Every row comes from one small tree of marks. The marks that hang from a mark follow it in brackets, in alphabetical order. Every link used is in the known rows. Which tree was each row made from?
Known rows
govos{bulur ziza{katobe ridaru}}: [-25  -9 -23  -3 -11   5  14 -16   6  36   9  -3  14  17 -22  -4   4 -12
 -16  -2  31]
katov{bulur}: [  3  -2 -11 -12 -11  -3   7  -7  -6  11  -3   5   3 -19 -10  -3   2   1
   2  -1  12]
sagunu{ziza{govos katobe katov{bulur} ridaru}}: [-27 -18 -13 -10 -22 -11  26 -23   4  30   9  13   4   0 -30 -11  20  -6
  -7  14  16]
katobe{bulur{sagunu}}: [  8  -1  -1 -18  -7  -9   3 -13   4  23   4   3   9  10  -2   2   1  -3
  -3  -1  18]
bulur{sagunu{ziza}}: [ -1 -19 -12 -16  -2 -13  -5 -18   0  12   6  10  16   7  -6   2   1  -6
   5  -5  13]
ziza{katobe}: [ -4  -4 -16  -4  -7   1  -7  -6   0  12   1   1   8   3  -4  -9  -1   5
 -11  -1  15]
ziza{govos katobe{bulur} ridaru}: [-22  -3 -10  -5 -17  -3  14 -12  13  36  11   2   6  13 -13  -8  13   5
 -21   6  18]
govos{ziza}: [ -4 -12 -13  -2  -5   6   0  -8   3  19  10   7   9  -7  -6  -7   1  -8
  -9  -6   5]
sagunu{ziza{govos katobe}}: [-24 -21 -22  -7  -9   0  -7 -15   7  11   9   9   8   2 -11 -15  10   6
 -14  -4   3]
sagunu{ziza{govos katov{bulur{katobe}}}}: [-14 -14 -12 -15 -13 -12  -2 -21   5  13   6  26  -8 -12 -19 -12  12  -1
  -1  11   7]
sagunu{ziza{govos katov ridaru}}: [-18 -25   0  -5 -11  -9  19 -11   6  29  19  17   8   1 -19   0  17 -13
  -3  15   6]
sagunu{ziza{katobe{bulur{govos}} katov ridaru}}: [-12 -19  -5  -9 -14 -13   8 -10  11  24   3  21   3  15 -17 -11  16  -4
  -6  16  22]
sagunu{ziza{katov}}: [  1 -19  -2 -13  -5  -5   4  -2   1  10   4  17  12  -4  -3  -4   7 -12
   4  10   5]
katov{ziza{govos katobe}}: [-18  -9 -12   4 -10   7  -1 -22   6  16  11   3  -8 -11 -20 -14  10   8
 -13  -1   9]
govos{bulur}: [ -1  -4  -8 -11  -3   5   4  -4   0  17   1  -1   8  -4  -8   1  -3  -5
  -2  -1  17]
katobe{ziza}: [ -4 -14 -11  -5  -8  -2  -3  -3  -1  17   4  12  14 -11  -2  -3   2  -5
 -14 -10   4]
ziza{katov}: [ 9 -7  6 -7 -8 -1  7  0 -1 17  6  7  5 -5 -5 -2  2 -8 -2 12  6]
govos{ziza{katobe{bulur{sagunu}} katov ridaru}}: [-10  -8  -3 -10 -17 -11  23 -28  12  47  14   4  14  37 -18  -6  12 -20
 -14  12  32]
sagunu{ziza{katov ridaru}}: [ -7 -22  -2  -8  -8 -13  15  -3   1  24   8  14  16   2 -10   4  13 -17
   4  15  17]
ziza{govos katobe{bulur{sagunu}} katov}: [ -4  -3   6 -14 -15  -7  11 -26  14  34  14   3  -2  27 -16 -13   8  -3
 -18  13  10]
katov{ziza{govos{bulur{katobe}} ridaru}}: [-25  -4 -12   3  -7   0   5 -23   8  31  12  12 -11  -7 -30   0  11   0
  -3   6  31]

Which tree is each row?
[-11 -26 -19  -4  -6 -21  -5 -25   3  22   9  14   3  22 -29  -4   5  -1
  -2   1  27]
bulur{govos sagunu{ziza{katobe ridaru}}}
[  9  -4   6 -12 -11 -12   0 -22   8  23   7  11 -10  25 -21 -13   0   0
  -8  12  17]
ziza{katobe{bulur{govos sagunu}} katov}
[-17 -10  -2   2 -16  -4  17 -15   7  36  18   5   1  14 -26  -8  13  -4
 -18  16  12]
ziza{govos katobe katov ridaru}
[-23 -15 -21 -13  -2  -2 -13 -16  10  13   7  17   0   2 -13  -7   5   2
  -6  -3  15]
sagunu{ziza{govos{bulur{katobe}}}}
[-19 -17 -23 -18 -16 -12   6 -37   3  18   6   4   2   7 -26 -12   9   4
  -6  -4  13]
katov{bulur{sagunu{ziza{govos katobe}}}}
[ -5 -12 -12  -1 -13   0   2 -19  -1  13   6  15 -11 -21 -28 -15   1  -1
  -3  -6   3]
katov{bulur{govos{ziza}}}
[-15 -18  -9 -18  -9 -15  20 -26   4  36   7   3  16  35 -25   1   8 -18
  -1  13  39]
govos{bulur{sagunu{ziza{katobe katov ridaru}}}}
[-19  -9 -10  -4 -13   3  24 -17   7  40  12   0  11  23 -26  -6   7 -22
 -14  11  30]
govos{bulur ziza{katobe katov ridaru}}
[ -8 -18 -20 -16  -5 -12  -7 -23   2  12   2   3  13  20  -7  -6   1  -1
  -4  -4  21]
bulur{sagunu{ziza{katobe}}}
[ -9 -18 -16 -18 -13 -23  17 -25  -6  26   3   8  14   1 -22   8   8  -9
  11   1  29]
katov{bulur{sagunu{ziza{ridaru}}}}
[  0  -4 -14   1  -7  -6 -15 -23  -4   3  -3  25 -30 -32 -28 -12   2  11
   9   1  21]
katov{bulur{govos katobe} ziza}
[-10 -18  -9   9  -9  -4   4 -12   4  27  17  16  -3  -3 -28  -5   4  -7
  -8   0  12]
bulur{govos{ziza{ridaru}}}
[ -1 -24  -5  -5  -3 -29  -8 -24   5  24  12  30  -8  19 -28  -1   5  -8
   7  16  28]
bulur{govos katobe sagunu{ziza{katov ridaru}}}
[ -8  -6  -1 -10 -17 -23  14 -34   2  40  14  15 -12  11 -36   0   9  -6
  -1  17  26]
ziza{govos katov{bulur{katobe sagunu}} ridaru}
[-18 -11 -14  -3  -8   3  17 -10   3  37  12   0  14   5 -19   4   3 -17
  -8  -1  25]
govos{bulur ziza{ridaru}}
[-15  -7 -23  -5 -14 -17   1 -11  -4  29  -1  20   6 -11 -17   0   7  -4
  -7  -3  31]
katov{bulur{katobe{ziza{ridaru}}}}
[ -7  -4 -23  -9 -11 -10 -13 -12  -4  14  -6  21   1 -18  -9  -8   1   1
  -9  -8  19]
katov{bulur{katobe{ziza}}}
[ -9  -3 -12  -7 -11 -12  -4 -41   2  21   7  16 -20 -14 -30  -7   7   6
   3   0  21]
katov{bulur{katobe sagunu} ziza{govos}}
[-25  -9 -11  -2 -12  -4  19 -40   8  41  16  -7  -3  17 -39  -1  11  -3
  -9   4  35]
katov{ziza{govos{bulur{sagunu}} katobe ridaru}}
[-14  -9 -15   6 -16  -7  11 -25  -4  20   1  12 -16 -18 -38 -10  11   8
   1   5  31]
katov{bulur{govos} ziza{katobe ridaru}}
[-10 -22   1 -10  -8  -3   8 -11   8  16  14  18   4  -6 -13  -8  11  -9
  -4  11  -7]
sagunu{ziza{govos katov}}
[  2 -14  -1   2  -5 -11 -19  -9   5  14   7  33 -13  -4 -17 -13  -2  -2
  -9   5   7]
bulur{govos katobe{ziza{katov}}}
[-31 -23 -23  -3 -11  -6   7 -15   7  26  12   8  11  11 -19  -8  15   1
 -13   2  14]
sagunu{ziza{govos katobe ridaru}}
[ -7 -19 -12 -12 -14  -9   2 -18  -1   5  -2  20  -9  -6 -26 -19   8   1
   2  10  11]
sagunu{ziza{katobe katov{bulur{govos}}}}
[ -7 -10 -12   1 -15 -16  12 -40  -5  27   4  10 -17  -3 -43  -6   8   4
   4   4  37]
katov{bulur{govos sagunu} ziza{katobe ridaru}}
